Each row comes from the steps of one walk. Every step used is in the known rows, and no mark comes twice. Write the walk behind each row, first mark first.
In the rows, 128 means zero.
Known rows
B-W-T: [127 106 102  63 125  64 129 126 156 174 100 145 129 109 129 137 126 124
 138 125  93 150 151]
R-J: [135 110  92 133 126  67 109 125  98 180 107 141 128 145 131 142 112 149
 137  96  70 152 121]
Z-W: [139 109  84 116 133  82 115 140 123 185 109 130 140 120 100 125 108 169
 112 111 103 137 127]
J-R: [139 121  94 100 120  79 121 115 144 184 119 125 133 136 111 116 137 145
  71 126  86 145 141]
R-W-X: [147  97  61 105 128  67 133 128 171 182  97 155 156 143 113 114 127 152
 140 113  77 131 118]
B-W-A: [138 105  84 123 123  80  77 117 134 175 108 148 138 117 108 139 120 129
 124 124 100 118 144]
T-R-J-W-Z: [167  87  84  89 137  61  73 123 120 198 118 145 158 154  96 110 133 161
 100  87  83 131 127]
W-X: [142 107  70  97 129  77 113 119 188 183 101 152 150 121 125 126 128 129
 126 125  78 140 134]
W-A: [134  96  73 141 128  90  92 113 144 182 113 145 140 124 114 136 127 132
 111 134  71 127 131]
W-R: [149  99  73  95 129  77  98 112 142 182 116 146 182 135 108 130 133 139
 133 126  76 102 146]
J-R-W-X: [152 101  68  93 128  60 134 119 175 192 100 145 152 150 102 100 137 159
 105 113  79 127 124]
T-W: [175 133 100 120 128  91 110 138 147 179 115 130 135 136 101 136 137 156
 103 136  89 154 116]
T-W-U: [173 117  87 100 136  64  54 142 149 189  99 144 148 143 102 128 141 140
 104 139 110 140 123]
Z-W-T-R: [132 114 105  84 133  74 151 139 158 193 114 137 128 126  93 117 129 163
  78 131  85 159 138]
A-W: [130 117  83 134 133  87 132 122 151 192 113 115 143 127 115 145 138  81
 123 121  90 131 138]
B-W: [135 125  99  99 115  74 105 126 127 166 110 137 134 116 116 138 118 134
 131 114 116 137 151]
K-W: [120 106  81 125 117  89 139 125 138 170 110 102 152 124 134 138 144  86
 128 128  70 134 145]
A-W-J-R: [137 108  82  97 142  57 111 105 190 211 101 117 145 134 111 129 154  90
  92 118 100 140 138]
S-W: [146 116  84 121 133  89  92 127 141 172 116 124 160 134  99 137 127 151
 109 130 103 122 119]
J-W: [143 118  82 101 127  78  82 123 146 183 110 121 139 133 104 114 136 157
 102 127  96 149 121]
R-J-W: [145 110  88 115 133  57  72 124 109 191 104 128 132 150 112 120 125 168
 124  99  79 151 109]
J-W-A: [146  96  69 128 135  80  58 113 150 194 106 132 142 132  99 116 137 151
  99 134  79 129 121]
J-R-W: [146 108  85 112 116  68 142 125 126 181 114 127 136 158  97 107 134 169
  90 114  86 134 123]
T-R-W-U: [143 108  81 107 122  50  96 142 130 185 103 148 144 165  93 110 138 154
  96 123 111 136 129]
K-W-R: [136  85  68 103 124  79 116 112 140 180 114 114 198 135 119 129 150  98
 145 127  63  91 158]

Which walk is each row?
[146  92  74 142 138  65  48 114 117 197 102 139 139 149 107 122 127 160
 120 110  67 130 106] -> R-J-W-A
[135  92  87  80 128  59 163 126 155 187 104 135 132 148 112 106 140 157
 102 124  64 147 125] -> J-R-W-T
[165  70  70  86 129  68 124 123 130 187 120 144 168 153  99 103 132 154
 100  94  85 109 136] -> J-R-W-Z
[161  65  67 100 131  77 123 131 128 176 117 153 169 145 109 120 121 147
 136  96  86 114 131] -> R-W-Z
[128 120 103  83 123  77 156 129 172 185 118 140 123 129 113 126 143 139
  80 142  70 169 144] -> W-T-R
[144  93  75 127 143  58  98 109 107 204 108 137 176 154 112 145 131 108
 164  94  66  99 133] -> A-W-R-J
[140 108  86  81 133  57 103 107 183 197 103 135 140 132 117 121 143 134
  84 122  95 155 135] -> W-J-R
[172 110  83 142 135  96  81 127 151 186 114 139 139 135  94 137 137 152
 100 142  74 133 114] -> T-W-A
[161  96  71  98 141  79  73 114 142 181 114 135 202 140  86 132 135 154
 132 128  94  77 134] -> S-W-R
[185 112  86  97 135  82  89 123 147 188 116 140 183 145  87 130 143 161
 123 135  80 108 130] -> T-W-R
[147 128 100 115 129  57  84 125 114 193 114 125 126 159  95 114 135 177
  91 105  85 159 115] -> T-R-J-W
[150 100  89  96 127  48  77 112  89 182 103 154 170 145 113 139 114 150
 171  89  86 101 146] -> B-W-R-J
[136 119 101  73 130  69 124 126 176 192 114 128 122 137 100 110 153 155
  72 142  78 168 132] -> J-W-T-R
[150 105  84  78 122  65  85 113 130 176 111 148 182 128 103 132 129 138
 150 117 105  93 161] -> B-W-R
[135  93  90  83 141  48 100 124 140 196  94 137 128 140 126 118 132 156
 133 111  58 162 113] -> R-J-W-T
[149  94  79 114 131  58  90 113 100 188 109 152 171 153 117 138 119 152
 157  98  60 111 132] -> W-R-J
[165  78  72  76 139  76  68 121 149 189 114 137 169 131 107 109 135 142
 109 107  94 121 132] -> J-W-Z
[130  89  83  91 128  64 163 132 150 179 100 145 134 137 123 124 131 149
 136 124  64 153 122] -> R-W-T
[129  93  89  82 141  70 137 139 152 190  97 140 136 112 115 125 117 157
 121 123  79 148 130] -> Z-W-T
[123  90  74 102 129  63 117 116 182 186  92 117 159 121 139 144 151  78
 140 123  81 147 141] -> K-W-J
[135 100  87  68 139  65 107 125 174 190 101 131 132 125 120 114 141 147
 113 135  72 158 122] -> J-W-T
